Known rows, with every step that occurs:
J > S > G > X: [-6.23 -2.93  1.66 -5.05 -0.15 -4.09  0.82 -4.94 -0.21  4.24 -4.34  1.33
 -1.34 -4.35 -4.77 -0.64  2.55  1.16 -0.49  3.54 -0.20  1.64]
S > G > X: [-4.27  0.72  2.36 -5.06  1.42  1.05  0.81 -3.55  2.49  2.86 -4.18  1.03
 -0.38 -4.51 -2.34 -2.50  1.52 -3.09 -0.10  0.27  1.13  0.04]
B > J: [-1.51  1.16 -1.68 -2.24  1.31 -0.54 -2.15  0.98 -0.81 -0.06  1.20 -1.40
  0.58  1.88  0.35  1.75 -3.11 -0.47  1.35  3.11  2.23 -2.63]
V > S > J > Q: [-2.01 -0.85  2.31  2.55 -0.53 -0.21  0.57 -0.76 -0.47  1.86 -5.07  1.34
  1.84  0.68 -3.37  0.44  1.48  2.43 -0.80  0.76 -2.78 -2.06]
X > G > S > J > Q: [-0.97  0.49  0.45  0.21 -1.06 -4.55  2.95 -7.20  2.92  3.74 -2.26  0.81
  3.86  1.49 -3.59  5.45  0.47  0.74 -7.36  2.64  1.41 -5.02]
M > Q: [-0.85  0.28 -0.53 -0.26  1.97 -2.83 -1.33  0.74 -0.50  1.29 -1.57  1.92
  0.58 -0.29  3.11  3.14 -0.60 -3.23 -0.23  0.10 -2.28 -1.22]
G > X > V > S > J: [-0.76  1.74  2.43 -2.58  0.26 -0.90  4.16 -4.06  2.29  1.54 -5.62 -1.50
  2.50 -0.85 -4.86 -3.48  5.06 -0.86 -2.68 -1.89  1.38 -0.21]
S > J: [-0.99  0.35  1.75  1.04  1.33 -0.98  0.22 -0.95  0.91  0.38 -1.36 -0.59
  0.04 -2.10  0.34  1.40  0.30 -0.65 -3.20  1.94  0.51 -3.60]
J > Q > M: [-1.63 -3.00 -0.98  1.20 -0.52 -2.08 -1.40 -0.87  0.04  2.03 -2.06  3.08
  2.50  3.87  0.42  0.87 -0.50  2.75 -1.87  2.36  1.55 -0.11]
M > Q > J > S > G > X: [-4.87 -1.14 -0.46 -3.92  2.46 -3.91 -0.20 -3.62  0.64  4.72 -4.41  3.25
 -0.20 -0.42  1.58  1.65  1.12 -2.95 -0.97  6.23 -2.48 -3.34]
J > S > G > X > V: [-6.29 -2.06  1.53 -4.54 -0.42 -6.77  3.23 -5.14 -0.05  4.14 -4.63  0.80
 -0.47 -3.39 -5.12  0.45  3.61  1.49 -1.92  3.80  0.89  1.33]
S > V > X: [-1.10  1.67  5.60  7.09  0.75 -4.35  1.73  0.21 -0.33  0.67 -3.76 -0.64
  0.08 -3.91 -1.26 -0.53  2.51 -1.53  3.24 -1.08  2.06 -1.38]
V > X > G: [ 0.58  0.80  3.78 -0.11  3.07 -2.58  4.63 -2.15  2.10  4.03 -0.35 -0.53
  0.25 -1.02 -4.07 -0.30  3.73 -1.21 -0.12 -1.75  4.20 -2.94]
Q > J > B: [-2.33 -2.61 -1.98  0.36 -0.01  1.96 -0.07 -0.47  1.58  3.08 -0.59 -0.03
  1.12  2.79  1.00  0.08  0.51  2.52 -1.95  5.92 -0.82 -3.50]
X > V: [ 0.22  1.41 -0.22  1.09 -0.52 -5.28  4.78 -0.28  0.23 -0.11 -0.59 -1.24
  1.55  1.98 -0.50  2.32  2.13  0.99 -2.99  0.68  2.10 -0.65]
V > S: [-0.67  0.03  0.95  0.52  0.03  1.94  0.66 -0.82 -0.56  0.61 -2.02  0.62
 -0.04  0.89 -2.86 -2.46  1.12  1.07  2.95 -1.25 -2.56  1.05]
V > S > J: [-1.39  0.18  2.34  1.21  1.02  1.21  0.82 -1.56 -0.01  0.93 -3.16  0.15
  0.08 -0.77 -2.56 -1.38  1.29  0.56  0.40  0.52 -2.17 -1.91]
J > S > V: [-3.74 -2.44  2.18  4.47 -2.18 -6.86  0.36 -2.27 -2.49  1.43 -2.44  0.18
 -0.41 -2.61 -1.88  2.28  0.75  2.74  0.45  4.50 -1.14  1.55]
Q > M: [-0.68 -1.61 -1.29 -1.03  2.65 -0.13 -1.17 -2.57  1.12  0.60  0.92  1.70
 -0.48  1.95  2.18 -2.73 -1.04 -0.12  0.26  2.27  2.92  0.04]
X > V > S: [-0.28  1.45  0.54  1.40 -0.49 -3.72  5.34 -0.99 -0.23  0.37 -2.23 -0.78
  1.67  2.64 -2.75  0.29  2.87  1.75 -0.65 -0.17  0.05  0.19]
V > X: [ 0.02  0.73  3.43  0.05  2.09 -2.28  2.29  0.77 -0.04  1.35 -2.03 -0.24
 -0.65 -2.07 -2.97 -2.12  4.06 -0.59  2.68 -3.35  2.89 -1.73]
G > S > J > B > L: [-4.54 -1.29 -0.81 -1.73 -1.32 -3.81 -1.31 -2.93  1.15  1.35 -4.24 -1.23
  3.13 -1.39 -2.50  4.04 -0.01  2.45 -4.97  0.16  1.78 -4.83]

Rows:
[ 0.01  1.53  2.90 -1.13  1.69 -4.38  4.75 -4.92  2.33  3.65 -2.02 -0.01
  1.12 -0.66 -5.41  0.38  4.13 -0.75 -0.82 -2.34  3.96 -3.63]	V > X > G > S
[-4.70 -0.35 -0.63 -3.47  2.01 -6.45  2.28 -3.82  0.61  4.70 -4.68  2.58
  0.64  0.63  1.56  2.64  2.05 -2.62 -2.35  6.66 -1.45 -3.52]	M > Q > J > S > G > X > V
[-1.62  2.16  1.19  4.20 -2.89 -5.17  0.21 -4.68 -0.14 -1.04 -4.29  0.49
  2.02 -1.31 -1.09  1.96  0.06 -0.23 -0.15  0.06 -0.40 -1.42]	G > S > V
[-0.34  1.54  1.49 -3.14 -0.48 -0.32  4.05 -3.63  1.90  1.42 -5.07 -1.24
  2.37  0.33 -4.91 -4.12  4.95 -0.48 -1.17 -2.97  1.14  1.62]	G > X > V > S
[-4.65 -0.63  1.68  1.40  0.58 -7.30 -0.80 -0.58 -2.71  1.83 -2.03 -1.27
 -0.15 -1.19 -2.73  2.33 -0.46  1.31  3.18  5.12  2.61 -2.48]	B > J > S > V > X
[-2.84 -0.41  1.61  2.34  2.81 -7.29  2.14 -3.20  0.02  5.19 -2.80  2.22
  0.54  0.37  1.53  3.95  1.58 -2.37 -0.76  6.58 -0.80 -5.00]	M > Q > J > S > V > X > G
[-6.36 -3.22  0.91 -2.31 -0.15 -5.72  1.03 -3.33 -1.28  3.40 -2.09  1.74
 -1.98 -3.18 -2.84  2.22  0.87  2.34 -0.07  5.30 -0.80  0.66]	J > S > G
[-1.35  0.82  1.66  3.03 -0.97 -5.40  5.20 -1.17 -0.06  1.50 -4.61 -0.17
  3.08  2.58 -3.07  2.73  3.24  2.79 -3.69  1.23 -0.05 -2.11]	X > V > S > J > Q
[-3.17 -0.86 -0.39  2.50  0.99 -5.93 -0.55 -1.64 -1.01  2.83 -2.86  2.58
  0.30  0.86  3.70  3.91 -0.39 -1.77 -0.34  7.34 -3.23 -3.51]	M > Q > J > S > V
[-1.57  2.55  3.36  4.34 -1.54 -6.74  1.69 -4.08  0.09 -0.07 -5.54  0.48
  1.51 -2.70 -2.93  0.59  2.71 -0.65  1.59 -2.02  1.26 -2.45]	G > S > V > X
[-0.58  1.74  3.75 -0.47  2.31 -4.95  4.89 -5.43  2.71  3.77 -2.62 -0.30
  1.19 -1.70 -5.25  1.21  4.30 -1.05 -2.22 -1.50  4.41 -5.61]	V > X > G > S > J
[-3.45 -2.26  1.74  1.62  0.65  1.48  0.27 -1.12  0.41  2.74 -3.79 -0.45
  1.07 -1.17 -3.64 -0.59  1.94  2.96 -0.62  1.00 -2.49 -1.61]	V > S > J > B
[-1.26 -0.31 -0.32 -0.27  0.28 -4.51  2.38 -8.49  3.45  4.06 -1.66  1.60
  3.59  2.32 -2.33  4.01 -0.03  0.68 -7.20  3.75  2.97 -4.88]	X > G > S > J > Q > M
[-2.85 -1.47  0.45  3.49 -1.04 -3.91  1.04 -3.01 -0.79  1.95 -1.55  0.74
 -0.37  1.41  0.83  0.81  0.26  2.06 -0.10  8.98 -1.34 -2.75]	Q > J > S > V
[-4.12  0.62  2.83 -3.57  1.29  2.58  1.23 -3.76  1.26  2.86 -5.44  1.43
 -0.27 -2.83 -4.55 -4.32  2.29 -1.41  2.87 -0.97 -1.78  0.95]	V > S > G > X
[-1.30 -0.07  3.10 -0.01  2.25 -6.05  4.06 -6.11  2.73  4.84 -3.56  1.46
  2.50  0.38 -4.84  1.20  4.06  0.20 -3.27  0.13  5.38 -5.69]	V > X > G > S > J > Q > M
[-2.23 -2.33 -1.70 -0.97 -0.62 -2.25  1.02 -2.73 -0.62  2.26 -0.18  1.19
 -0.89  2.96  0.08  0.22  0.87  2.59 -0.72  7.97 -1.23 -2.64]	Q > J > S
[-0.45  1.31  0.50 -0.83  0.32 -3.45  3.20 -7.76  3.38  3.00 -0.66 -0.12
  2.40  0.38 -2.80  3.99  0.26 -0.63 -6.25  2.26  1.87 -4.84]	X > G > S > J
[-0.82  0.72 -1.72 -0.30  2.51 -1.57 -0.65 -0.15  0.36  1.97 -1.36  2.41
  0.57  2.53  4.92  2.28 -0.84 -3.50 -0.70  4.29 -2.54 -4.40]	M > Q > J
[-0.54  1.94  1.29  2.93 -1.10 -4.52  3.15 -7.44  2.57  2.38 -1.11 -0.10
  2.78  0.19 -2.32  3.86 -0.32 -0.96 -3.70  1.89  1.50 -2.63]	X > G > S > V
[-3.88 -1.61 -1.88 -3.06  0.22 -4.47 -1.85 -0.81 -2.42  1.35  0.55 -0.92
 -0.22  1.42 -2.04  2.76 -1.85  2.43  1.13  5.96  1.35 -1.41]	B > J > S
[-4.94 -1.83 -0.20 -4.07  0.41 -1.74  1.47 -5.04  1.06  4.04 -2.80  1.74
 -1.10 -0.10 -1.50 -1.45  1.80  0.67 -0.72  8.14 -0.55 -2.56]	Q > J > S > G > X
[-4.20 -0.48  1.98  1.17  1.33 -7.45  0.98 -2.48 -1.42  3.41 -0.66 -1.55
  0.54 -0.68 -3.49  3.67 -0.65  1.00  1.39  6.06  3.59 -3.29]	B > J > S > V > X > G
[-1.27  0.94  2.17 -1.61 -1.07 -1.96  4.09 -3.51  1.83  2.32 -7.23 -0.59
  3.85  0.36 -5.54 -1.84  5.18  0.62 -3.72 -1.44  0.86 -0.27]	G > X > V > S > J > Q
